Known rows, with every way that one mark hangs from another
(Z_418 (Z_349 Z_828)): [-1.48 -2.39 -2.15 -2.41  3.45  4.20 -0.40  2.71  1.99  0.88 -1.82  0.86
  1.29 -1.78 -2.14 -1.09 -2.12 -5.99 -1.26  2.38  4.56]
(Z_828 (Z_349 (Z_418 (Z_170 Z_819)))): [ 1.75  1.09 -4.88 -0.07 -0.88  1.56 -4.01  2.92  1.78  0.68 -1.23  1.99
 -2.17 -1.83 -2.48  0.27 -2.50 -0.47 -2.46  1.33  3.16]
(Z_170 Z_120 Z_727 Z_819): [ 0.84  4.11  0.49  3.63 -0.15 -4.27 -2.84  1.56  1.04 -3.93  1.47 -4.24
 -5.76 -1.69 -2.89 -1.38  0.96  2.47 -3.07 -3.56 -3.90]
(Z_819 (Z_170 Z_120 Z_418 Z_727)): [-0.73 -3.67  2.03  1.23 -2.90 -1.37  1.94  3.14 -2.96 -2.04  4.31 -4.07
 -3.56  1.21  1.12 -0.73  2.75  4.09 -1.03 -3.65 -4.93]
(Z_727 Z_170): [ 1.85 -2.09  0.45 -0.44 -0.23 -0.85  0.32  1.43 -0.42  1.51 -0.10  1.08
 -1.07  0.50 -0.54  0.41  2.47 -1.24 -1.75  1.15  0.12]
(Z_418 (Z_170 Z_120 (Z_727 Z_417)) Z_349): [-1.18  4.21 -0.03  0.76  0.32 -2.32  1.69  5.13 -1.48 -5.37  1.64 -7.54
 -6.50 -0.30 -0.04 -2.23  0.76 -1.29 -5.94 -0.69 -0.45]
(Z_819 Z_170): [ 1.19 -1.10  1.82 -1.69 -0.59 -1.86  1.06  0.00 -0.70 -0.08  0.67  1.34
 -0.94  2.98  0.25  1.05  2.14  3.09 -0.70 -0.74 -3.05]
(Z_349 Z_418 Z_828): [-1.37 -2.94 -3.05  0.64  2.17  2.32 -2.78  4.25  0.38  1.95 -1.32  3.20
  3.44 -2.96 -1.49  0.76 -2.20 -4.63  0.53  2.71  5.69]
(Z_727 Z_170 (Z_417 Z_256)): [ 0.69  2.08  0.78 -2.62  0.37 -4.10  1.94  3.02 -2.62 -3.67  2.42 -1.62
 -4.02  2.04  1.76 -0.81  4.57 -0.80 -4.88  0.87 -0.80]
(Z_418 Z_170 Z_349): [ 0.73  0.30 -1.20 -2.83 -0.34  2.11  0.47  1.36 -0.08  0.50 -1.43 -1.17
 -1.78  1.21  0.35 -1.35 -1.20 -2.40 -2.79  1.21  1.68]
(Z_170 Z_120 Z_819): [ 1.35  2.95  0.24  1.39 -1.68 -3.49 -2.39 -0.22  1.87 -1.60  0.02 -1.92
 -4.12 -1.92 -2.01 -2.43  0.42  1.21 -1.32 -3.15 -1.94]
(Z_349 (Z_418 Z_170) Z_828): [ 0.43 -1.76 -2.63 -0.32  0.32  1.17 -2.57  5.41 -1.69  1.65 -1.88  2.25
  2.28 -1.14 -1.00  0.78 -2.48 -4.26 -0.97  3.73  5.05]
(Z_418 Z_170): [ 1.67  1.30  0.40 -1.11 -1.77 -1.24  0.28  1.19 -2.02 -0.19 -0.62 -1.05
 -1.36  1.70  0.37  0.07 -0.20  0.49 -1.45  0.99 -0.76]
(Z_819 (Z_170 Z_727)): [ 1.02  0.07  2.10  0.86  0.75 -2.74  0.52  1.87 -1.64 -2.25  2.07 -1.04
 -2.70  3.37 -0.61  2.20  2.48  4.08 -2.49 -1.28 -5.01]
(Z_418 (Z_170 Z_120 (Z_727 Z_417))): [-0.34  5.03  1.48  2.35 -1.32 -5.60  1.57  4.64 -3.66 -6.18  2.43 -7.21
 -5.96  0.28  0.12 -0.91  1.70  1.46 -4.40 -0.96 -2.83]
(Z_170 Z_120 (Z_418 Z_349) Z_727 Z_819): [-1.24 -0.91 -2.22  1.20 -0.84  2.10 -1.81  2.48  1.87 -1.52  2.00 -5.83
 -5.63 -2.23 -1.36 -3.80  0.76 -0.30 -3.07 -3.83 -0.79]
(Z_727 (Z_170 Z_120 Z_819) (Z_417 Z_256)): [ 1.88  4.75  1.08 -1.40 -1.38 -7.59 -0.47  2.78 -0.81 -5.33  2.32 -3.57
 -8.14  0.21 -0.18 -3.34  5.18  0.58 -6.19 -2.28 -2.80]
(Z_256 Z_417): [ 0.87  1.57  1.45 -0.23  0.73 -1.51  0.03  2.08 -0.47 -2.28  2.80 -0.63
 -1.51 -0.19  1.50 -1.07  2.24  1.38 -0.81 -0.41 -0.99]
(Z_727 Z_417): [-1.23  2.20 -0.43 -0.17  0.60 -1.73  1.20  1.05 -0.34 -2.58  0.88 -2.16
 -1.42  0.23  0.87 -0.08  1.94  0.13 -1.24  0.27  0.42]
(Z_349 Z_828): [-0.49 -1.58 -0.56 -0.64  1.82  1.01 -0.63  2.20 -0.03  0.02 -1.00  1.28
  1.73 -1.28 -1.88  0.41 -1.21 -3.03  0.21  2.27  2.16]
(Z_170 Z_727): [-0.35  1.25  0.40  2.37  1.42 -0.76 -0.42  1.79 -0.83 -2.22  1.32 -2.46
 -1.81  0.21 -1.01  1.07  0.47  1.01 -1.57 -0.37 -1.98]
(Z_418 (Z_170 Z_727 Z_819) (Z_349 Z_828)): [ 1.67  2.78 -2.24 -1.03  2.75  0.51 -3.49  4.70  1.04 -1.98 -1.66 -2.66
 -4.19  0.44 -4.72 -0.26 -1.07 -2.93 -5.61  1.63  0.77]
(Z_828 (Z_349 Z_418)): [-1.73 -2.53 -4.43  0.97  1.02  4.41 -1.30  2.65  1.75  1.19  0.06  3.15
  1.64 -3.74 -0.95  0.55 -3.17 -2.30  0.12  1.82  4.87]
(Z_418 Z_170 (Z_349 Z_828)): [ 0.22 -1.23 -1.63 -3.38  1.61  2.83 -0.22  3.73 -0.08  0.66 -2.36  0.04
  0.01 -0.01 -1.83 -0.99 -2.49 -5.53 -2.66  3.36  3.92]
(Z_828 (Z_349 (Z_418 Z_170))): [-0.14 -1.45 -4.04 -0.09 -0.92  3.40 -1.07  3.66 -0.41  1.05 -0.62  2.15
  0.24 -2.05 -0.43  0.89 -3.46 -2.01 -1.15  2.63  4.23]
(Z_349 (Z_418 (Z_170 Z_120 Z_727)) Z_828): [-0.41 -0.15 -1.35  3.24  0.26 -1.42 -2.64  7.79 -2.59 -1.86  0.27 -1.64
 -1.14 -2.90 -2.18 -0.12 -2.47 -3.16 -2.65  1.39  2.47]

Rows
[-1.14 -1.97  0.78 -2.03 -3.33 -2.87  3.28  4.18 -4.08 -3.29  4.68 -4.65
 -4.99  0.16  3.60 -3.71  4.94 -0.89 -3.46 -1.57 -0.80]	(Z_727 (Z_170 Z_120 Z_418) (Z_417 Z_256))
[-1.39 -7.86 -1.53 -4.64  0.48  5.40  1.45  3.14  0.13  2.31  0.42  1.07
  0.96  1.25 -0.04 -1.01  0.55 -2.79 -0.69  0.95  2.19]	(Z_819 (Z_170 (Z_418 (Z_349 Z_828))))
[-0.55 -0.24 -3.65  2.30  0.61  2.38 -1.52  5.51 -1.15 -1.27  0.89 -0.35
 -1.53 -1.75 -1.42  1.98 -2.99 -0.83 -2.92  2.24  2.27]	(Z_828 (Z_349 (Z_418 (Z_170 Z_727))))
[ 1.13 -1.62 -2.02 -1.31 -2.25 -1.14 -0.59  2.34  0.03 -0.01  1.56 -2.42
 -4.31  0.89  0.12 -1.05  6.00  0.47 -3.06 -0.41  0.06]	(Z_727 (Z_170 Z_418 Z_819) Z_417)
[ 3.16  0.72  0.81  0.65 -1.90 -4.25 -2.20  1.18  1.62 -0.12  0.01 -0.88
 -5.15 -1.48 -2.31 -2.24  3.01  0.22 -3.02 -2.10 -1.86]	(Z_727 (Z_170 Z_120 Z_819))
[-1.17  2.40 -1.72 -1.31  3.64  0.21  0.40  6.55 -1.27 -4.14 -0.06 -4.51
 -3.09  0.47 -1.98  0.06 -0.08 -4.37 -5.67  3.20  2.41]	(Z_418 (Z_170 (Z_727 Z_417)) (Z_349 Z_828))
[ 2.36  4.58  0.08 -2.62  0.12 -5.84 -0.92  2.09 -0.51 -3.92  1.63 -1.96
 -6.46  2.09 -0.10 -1.24  5.48  0.69 -6.27 -0.40 -2.13]	(Z_727 (Z_170 Z_819) (Z_417 Z_256))
[-1.49 -2.04  0.50 -0.03 -0.81 -1.43  2.53  3.58 -3.28 -3.42  4.45 -4.33
 -3.30  3.55  1.81  1.02  5.06  4.20 -2.29 -1.44 -3.73]	(Z_819 (Z_170 Z_418 (Z_727 Z_417)))
[ 2.08  4.12 -1.73 -0.44  1.05 -0.37 -2.93  2.64  1.11 -1.94 -0.71 -3.95
 -5.89  1.58 -2.90 -0.65  0.20  0.01 -5.76 -0.45 -1.42]	(Z_418 (Z_170 Z_727 Z_819) Z_349)
[-1.35 -6.11  0.01 -2.80 -2.71  2.69  2.51  1.93 -0.21  1.11  2.02 -1.97
 -2.40  0.44  1.75 -3.41  1.41  0.02 -0.86 -3.16 -0.56]	(Z_819 (Z_170 Z_120 (Z_418 Z_349)))
[-0.20  8.39  1.04  1.56  0.31 -7.60 -1.08  3.00 -1.06 -9.02  3.74 -7.07
 -8.81 -0.09 -0.67 -2.70  2.97  2.94 -6.15 -3.86 -4.77]	(Z_170 Z_120 (Z_727 (Z_417 Z_256)) Z_819)
[ 1.72  2.04 -3.29  2.07  1.48 -1.52 -5.95  6.39 -0.36 -1.04 -1.18 -0.32
 -2.04 -0.73 -4.15  1.46 -1.22 -1.61 -3.86  1.96  1.78]	(Z_349 (Z_418 (Z_170 Z_727 Z_819)) Z_828)
[ 2.53  5.25  1.16  2.59 -2.04 -5.63 -2.60  2.69 -0.98 -3.93  0.85 -5.30
 -7.15  0.20 -2.52 -1.41  0.65  2.93 -4.38 -2.64 -4.55]	(Z_418 (Z_170 Z_120 Z_727 Z_819))
[-0.42 -2.68 -3.72 -2.31 -0.80  4.70 -1.75  0.20  2.93  1.90 -0.08 -1.72
 -2.12 -0.50 -0.36 -3.03  0.85 -1.40 -1.53 -1.80  1.76]	(Z_170 (Z_418 Z_349) Z_819)
[ 1.87  1.34 -2.52 -3.47  1.28  1.22 -2.87  2.82  1.89  0.25 -3.18 -0.15
 -2.50  0.01 -3.80 -1.48 -1.52 -4.08 -4.04  1.95  2.58]	(Z_418 (Z_170 Z_819) (Z_349 Z_828))
[ 1.87  3.02  0.38  0.55 -1.32 -6.00 -0.93  2.37  1.02 -2.55  0.72 -2.91
 -6.49 -1.31 -1.65 -2.29  4.90  0.28 -4.41 -1.72 -1.27]	(Z_727 (Z_170 Z_120 Z_819) Z_417)
[ 2.86  4.11  0.76  0.20 -3.57 -4.68 -2.18  0.98 -0.13 -1.65 -0.50 -2.86
 -5.32 -0.17 -1.56 -2.32  0.22  1.87 -2.73 -2.23 -2.55]	(Z_418 (Z_170 Z_120 Z_819))
[ 0.38  0.09 -1.05  1.62 -2.85 -1.63 -1.42  3.92 -1.62  0.42 -0.05 -0.71
 -1.17 -2.11  0.88 -1.43 -1.61 -1.31 -1.15 -0.39  2.21]	(Z_349 (Z_418 (Z_170 Z_120)))
[ 0.13 -0.47 -1.95  1.67 -0.91  0.51 -2.63  1.61 -0.02 -1.16  2.14 -3.84
 -3.58  0.58 -1.22 -0.29  2.16  2.66 -1.66 -2.19 -2.51]	(Z_170 Z_418 Z_727 Z_819)
[-0.93 -4.01 -4.31 -3.05  0.95  5.53 -2.38  2.39  2.80  2.06 -1.14 -0.64
 -0.50 -1.80 -2.32 -2.52 -0.46 -4.47 -1.14  0.41  3.99]	(Z_170 (Z_418 (Z_349 Z_828)) Z_819)
[ 0.49  0.97 -1.70  2.66 -0.09 -0.68 -2.35  5.20 -2.48 -0.56  0.55 -1.39
 -1.33  0.27 -0.27  1.47 -0.80 -0.12 -2.80  1.24  0.80]	(Z_349 (Z_418 (Z_170 Z_727)))
[-0.05  0.08 -1.46 -1.08  2.83  2.11 -0.55  5.55 -1.00 -1.65 -1.03 -2.45
 -1.81  0.26 -2.82  0.12 -1.90 -4.35 -4.36  2.99  1.87]	(Z_418 (Z_170 Z_727) (Z_349 Z_828))
[-0.94 -6.36 -1.08 -4.02 -1.24  4.43  2.12  1.17  0.03  2.32  1.39 -0.22
 -0.77  2.42  1.72 -1.31  1.85  0.22 -0.94 -1.31 -0.04]	(Z_819 (Z_170 (Z_418 Z_349)))
[-0.28 -0.80 -0.70 -2.17  0.10  1.25  0.33  4.33 -0.35 -0.40 -1.57 -1.81
 -1.52 -2.08 -1.75 -2.89 -2.75 -5.42 -2.65  1.44  3.24]	(Z_418 (Z_170 Z_120) (Z_349 Z_828))
[-0.27  2.45  1.87  0.51  1.24 -4.43  1.70  2.90 -2.00 -5.02  2.98 -3.10
 -4.03  3.55  0.01  1.91  4.47  4.15 -3.85 -0.87 -4.43]	(Z_819 (Z_170 (Z_727 Z_417)))
[-3.47 -4.88 -1.95  0.51  1.14  4.68  0.51  5.56 -0.21 -1.14  1.75 -4.47
 -1.43 -3.58 -1.40 -2.96 -1.33 -4.79 -1.49 -0.42  2.55]	(Z_170 Z_120 (Z_418 (Z_349 Z_828)) Z_727)
[ 2.18  3.50 -2.66  2.72 -0.25 -2.45 -5.19  4.16 -0.42 -1.05 -0.28 -1.59
 -3.82  0.40 -2.06  1.14 -0.01  1.48 -4.06 -0.13 -0.24]	(Z_349 (Z_418 (Z_170 Z_727 Z_819)))
[ 0.53  0.48  3.28  2.06 -0.74 -4.41  1.00  2.56 -1.91 -3.59  2.80 -2.67
 -4.24  1.28 -0.71  0.05  2.08  3.99 -2.41 -3.10 -5.56]	(Z_819 (Z_170 Z_120 Z_727))
[-0.14 -1.30 -1.54  0.86 -1.13 -0.64 -2.02  5.93 -1.85  0.49 -1.11  0.66
  0.51 -3.12 -1.09 -1.22 -2.84 -4.14 -0.86  1.84  4.35]	(Z_349 (Z_418 (Z_170 Z_120)) Z_828)
[ 1.87 -3.52 -0.69  0.11 -4.26 -1.24 -1.28  1.81  0.18  1.52  1.47 -2.14
 -4.46 -1.31 -0.76 -3.16  3.70  0.31 -1.59 -2.59 -1.14]	(Z_727 (Z_170 Z_120 Z_418 Z_819))
[ 1.00 -4.37 -2.05 -1.64 -2.67  2.14 -0.97  2.28  2.19  2.24  0.56 -2.38
 -4.91 -2.01 -0.89 -4.51  2.84 -2.71 -3.19 -2.34  1.14]	(Z_727 (Z_170 Z_120 (Z_418 Z_349) Z_819))
[ 2.06  2.59 -1.91  1.53 -3.08 -3.16 -4.22  3.07  0.35  0.13 -0.97 -0.81
 -3.66 -1.99 -1.12 -1.97 -0.79  0.18 -2.42 -1.63  1.00]	(Z_349 (Z_418 (Z_170 Z_120 Z_819)))
